Every row comes from one small tree of marks. Brackets hold a mark, then the marks that hang from it, in alphabetical order. Every link used is in the known rows. Which tree was each row made from?
In the rows, 128 means zero.
Known rows
{sekofum {nide {zotubem fefi}}}: [136  99 174 166 136 116 139 118 133 170 100 146  61 124 136 109 140 157
 183]
{fefi {nide zotubem} somibin}: [ 81 111 120 205 146 109 129 135 117 163  83 177 103 153 135  84  93 160
 189]
{fefi nide {somibin sekofum zotubem}}: [ 74 117 146 192 141 113 133 151 143 178  83 178 145 156 144  62  92 120
 163]
{somibin nide zotubem}: [107 111 148 174 142 114 140 117 143 150  84 148 125 126 163  96 118 119
 160]
{somibin fefi {nide zotubem} sekofum}: [ 95 112 158 161 118 100 147 123 146 179  85 129 148 119 183  74 108  89
 164]
{vanu {nide {somibin sekofum}} nosu zotubem}: [135 122 140 154 137 148  87 107  86 152  99 178  94 120 111  53 110 114
 164]
{fefi {nide zotubem}}: [108 109 128 201 150 108 136 120 118 146  74 170  93 137 138 104 106 148
 172]
{fefi {somibin sekofum zotubem}}: [100 104 164 189 159 111 135 148 145 170  90 170 139 141 140  71 106 111
 156]
{vanu {nide {somibin fefi sekofum zotubem}} nosu}: [112 121 165 154 123 131 103 108 107 198  96 158 131 119 133  47 103 116
 169]
{sekofum {nide zotubem}}: [131  97 176 180 154 113 136 123 123 141  91 162  67 125 131 109 133 154
 179]
{nide {somibin {zotubem fefi}}}: [118 100 153 191 138 113 134 116 135 183  96 156 103 135 148  91 123 148
 157]
{zotubem {nide {somibin sekofum}}}: [115 112 174 176 129 108 143 119 121 156  84 146 120 128 143  92 117 117
 126]
{nide {somibin fefi sekofum} zotubem}: [101  98 165 191 135  97 139 128 128 183  89 157 130 131 160  69 105 119
 160]
{somibin nide}: [119 110 139 187 145 111 137 114 133 130  76 132 103 116 158 112 126 116
 152]
{zotubem {nide {somibin fefi sekofum}}}: [104 114 177 172 114 109 141 116 131 175  89 129 138 116 162  83 115 112
 136]
{vanu nide}: [136 115 146 185 149 128 120 104 115 140  67 147  79 109 117 115 128 141
 151]
{fefi {somibin nide sekofum zotubem}}: [ 80 114 156 171 136 110 139 144 148 174  91 157 151 144 159  61 100 101
 159]
{sekofum nide}: [137 102 178 188 155 119 131 124 133 129  84 146  69 113 132 118 144 142
 161]
{sekofum {nide somibin zotubem}}: [115  94 175 187 143 110 133 125 113 152  96 171  67 138 132  94 126 166
 177]

Write each row's tree
[111 100 173 194 151 106 138 135 134 164  87 173 130 141 145  74 111 114
 137]
{nide {somibin sekofum zotubem}}
[ 90 117 168 157 117 109 145 128 164 185  87 129 170 118 190  66 111  80
 155]
{somibin fefi nide sekofum zotubem}
[116 101 151 178 141 106 141 132 136 194  98 153 106 140 140  83 112 129
 174]
{nide {zotubem {fefi {somibin sekofum}}}}
[ 86 112 152 197 136 110 136 137 132 168  78 178 133 152 148  70  99 124
 144]
{fefi {nide {somibin sekofum zotubem}}}
[116 101 168 169 133 117 134 128 133 183 107 152  68 135 133  94 131 165
 197]
{sekofum {nide {zotubem {fefi somibin}}}}
[116 101 183 174 127 121 133 124 138 181 105 154  81 134 142  89 137 160
 170]
{sekofum {nide {somibin {zotubem fefi}}}}
[108 105 181 185 150 115 131 150 140 156  91 155 104 134 132  83 124 120
 159]
{fefi {somibin {sekofum nide}}}
[ 89 111 136 207 140 113 130 126 124 159  79 176 113 148 146  85 103 152
 159]
{fefi {nide {somibin zotubem}}}
[ 99 116 122 197 128 118 128 127 138 183  89 140  97 139 143  96 116 150
 175]
{zotubem {fefi nide somibin}}
[118 114 141 166 127 127 100  92  83 186  97 158  93 117 125  65 103 153
 194]
{vanu {nide {somibin fefi} zotubem} nosu}
[109 108 205 160 131 117 138 138 164 183  95 143 138 115 164  73 128 105
 163]
{somibin fefi {sekofum nide} zotubem}
[118 108 134 165 124 107 145 107 134 172  92 132  96 127 160 103 121 132
 174]
{somibin {nide {zotubem fefi}}}
[116 116 151 166 118 119 137 112 134 186 101 123 101 123 142 104 126 146
 164]
{zotubem {fefi somibin} nide}
[ 96 115 174 166 138 113 141 138 140 179  96 161 147 139 142  71 103 114
 152]
{fefi {somibin sekofum {zotubem nide}}}
[103 102 180 179 148 109 135 150 133 166  96 167 101 142 130  75 115 129
 174]
{fefi {somibin {sekofum {nide zotubem}}}}
